Each row was made from one path, in order. Every step used is in the known rows, and no mark comes twice. Write each row's path.
Known rows:
u > h > k > s: [ -8.8 -29.4 -15.4  -4.8   6.0 -20.5   5.0  27.1   0.0  -4.1   6.1  -5.7
 -16.2   1.8  25.5  13.3 -24.7]
j > g > u: [ 19.7  -6.1   9.4  -1.9  31.0 -21.7 -18.0 -10.2  -0.2 -33.9 -19.4 -24.9
   1.8  -9.0  21.7 -10.3 -12.7]
g > s > k: [-39.3  25.4   8.2   3.3  48.5  40.1   9.0   4.0  -7.3  17.3  12.4  57.1
  -3.6  -0.3  -1.9  -6.2  11.3]
h > k: [-17.3 -17.7  -4.0  -2.5   2.8 -22.2   3.8  30.4  -3.9 -24.9  16.7  -6.8
   0.6 -11.0  -1.1  -4.7   1.7]
g > j: [-21.7 -21.5   7.4   6.7  28.4   3.3 -31.7   9.6   1.6 -27.5   7.4 -23.4
  21.7 -10.3 -21.6 -22.0   5.4]
j > g: [ 22.1  -3.0   8.2  -2.1   7.1  -7.4 -35.9  -4.5  -4.0 -61.6  -6.4  -4.3
 -12.6  -5.1  18.5 -10.5 -31.9]
j > u: [  6.1  -7.9  10.0   4.3  14.9   8.1 -11.7 -21.2  -1.1 -11.1  -6.9  32.8
   8.9 -27.5 -33.4  -6.5 -31.2]
s > g: [-10.7  13.4   6.0   2.2 -47.1 -13.4 -27.0  -5.7  -1.2  -3.8  -4.7 -31.1
   0.3 -15.4 -13.0  -7.0 -13.0]
g > j > u > h > k: [ 10.5 -47.5   2.6 -10.0  -7.4  12.5  22.4   8.3  -3.8 -29.4  26.5  19.0
   6.5  20.3 -26.4   6.5  27.0]
g > u > h > k: [ -5.7 -59.6  -7.3 -13.0   8.1 -27.8  17.3  10.9  10.0   4.9  13.6  -6.4
  -1.9   4.2   1.3  15.0  30.1]
j > g > s > k: [ -4.5  39.7  12.0  -0.2  41.7  39.1   3.2   0.0 -16.4 -27.2  13.3  47.9
 -21.1  19.1  29.1  -6.1  -2.2]
k > h > g > u: [ 31.5   9.8 -13.0  15.6  -0.9 -15.9  -4.5  -9.9  18.8  39.8 -25.9  10.9
   9.8  -8.5  26.5  12.2   1.1]
j > u > h > g > s: [ 35.6 -23.0  -4.7 -14.7  -4.4  36.5  -9.2 -39.4   8.9  15.3  -3.9  88.3
 -31.1  19.1 -10.9  18.3   1.3]
s > g > u: [-14.5  14.8   5.2  -2.3 -23.2 -29.3  -4.0 -14.7   2.2  27.5 -14.3 -49.9
  13.1 -14.7  -8.7  -3.6   2.7]
h > g > j: [ 13.2  -5.9  -1.9   0.3  10.8   6.5 -28.5   9.4   8.8 -19.2   6.4  -7.7
   2.8   8.1  -6.7 -12.1  13.8]
g > s: [-30.6  -5.6   4.4   5.8  40.6  10.1 -25.6   0.8   5.5   4.5  -8.0  28.1
  -3.8  -9.4  -5.8 -13.2  -9.9]
s > k > h > g > u: [21.6 43.2 -4.6 13.0  6.6 19.1 29.3 -4.5  6.7 47.5 -7.8 41.1  8.5 -2.4
 32.7 17.0 20.9]

Write each row's path:
[ -2.8 -22.7   4.6 -14.3 -46.0 -20.1  -9.4 -26.4   9.7  25.8  -5.6 -27.7
  -0.5   1.1  -8.5  10.3  17.1] : s > g > u > h
[ 13.1 -45.0  10.9  -3.9   7.0  25.6 -16.2 -23.3   2.3 -22.7  10.5  29.3
   9.2   7.1 -35.5   0.1   8.7] : g > j > u > h
[-15.5   9.7 -17.4   7.9  26.3 -28.3  14.5  39.5  -5.1  -2.0  -6.9 -25.7
  -3.2 -18.2  21.2  -4.1 -34.7] : h > k > s
[-14.9  45.7  -6.0   8.2  -0.2 -37.2   4.2  -6.2   0.0  49.7 -36.4 -68.5
   8.8 -22.0  15.8  -3.2 -31.2] : k > s > g > u
[  1.5  56.8  -7.8   7.7 -22.9  -9.7  50.9  19.4 -19.6  10.4  -5.4 -54.2
  11.3   8.1  -3.0  -4.2 -10.4] : h > k > s > g > j > u
[-20.2  44.0 -13.4   6.0 -20.3 -25.1  31.4  43.9 -12.7   8.9   3.1 -84.6
   6.9   9.9  16.8  -9.1  -3.1] : h > k > s > g > j
[ 27.3 -42.5  -5.3 -17.3   1.9 -28.2  13.6   7.7  -0.7 -40.1  12.4 -14.7
 -16.7  24.0  31.5  13.2  16.6] : j > g > u > h > k
[  1.3  -2.0  -2.3 -13.2   7.0  51.3   3.1  -8.7   5.8  20.5  21.6  90.6
 -36.9  30.7  11.5  18.3  33.3] : u > h > g > s > k
[-17.9  16.4   6.7   6.0 -35.4  -3.6 -21.8   5.3  -3.4  -9.0   7.4 -55.3
  17.9   0.5 -19.7 -17.4  12.6] : s > g > j
[ 48.8 -34.8  -1.4 -11.7 -30.6  20.8 -16.3 -36.5   9.8 -11.2   3.6  66.5
 -21.3   5.2 -16.8  15.8  -8.9] : j > u > h > g
[ 17.2 -47.0   0.2 -12.0 -20.2   3.7  19.7  -6.5  -1.6 -21.4  19.8  42.6
  -9.6   4.9 -18.2  16.1   1.5] : j > u > h > k
[-20.1  43.1  -1.1  12.9 -10.8 -11.0 -10.5  12.2  -5.3   9.4 -14.7 -73.9
  12.1  -5.0   8.2 -15.1 -24.7] : k > s > g > j
[ -3.3 -22.0  -7.4 -17.3 -56.9 -32.4  27.1   5.7   1.7  18.5  13.3 -37.8
  -6.6  16.1   2.0  18.5  39.7] : s > g > u > h > k
[  2.1  -9.0  12.7   4.9  30.0  20.7  -8.5 -11.1  -3.0 -20.6  -1.0  10.8
  24.3 -11.3 -40.5 -18.5  -4.3] : g > j > u
[-26.9  42.2   1.3  23.5  26.1  45.0  17.4   4.4  -1.6  34.1  -0.9  71.3
   4.4   3.6  24.2   7.4   6.8] : g > s > k > h
[  3.2  58.7   2.2  14.4 -11.5   4.0  12.4  -9.8 -10.2  19.1 -21.8 -42.7
  15.8 -10.1 -13.0 -10.8 -35.1] : k > s > g > j > u
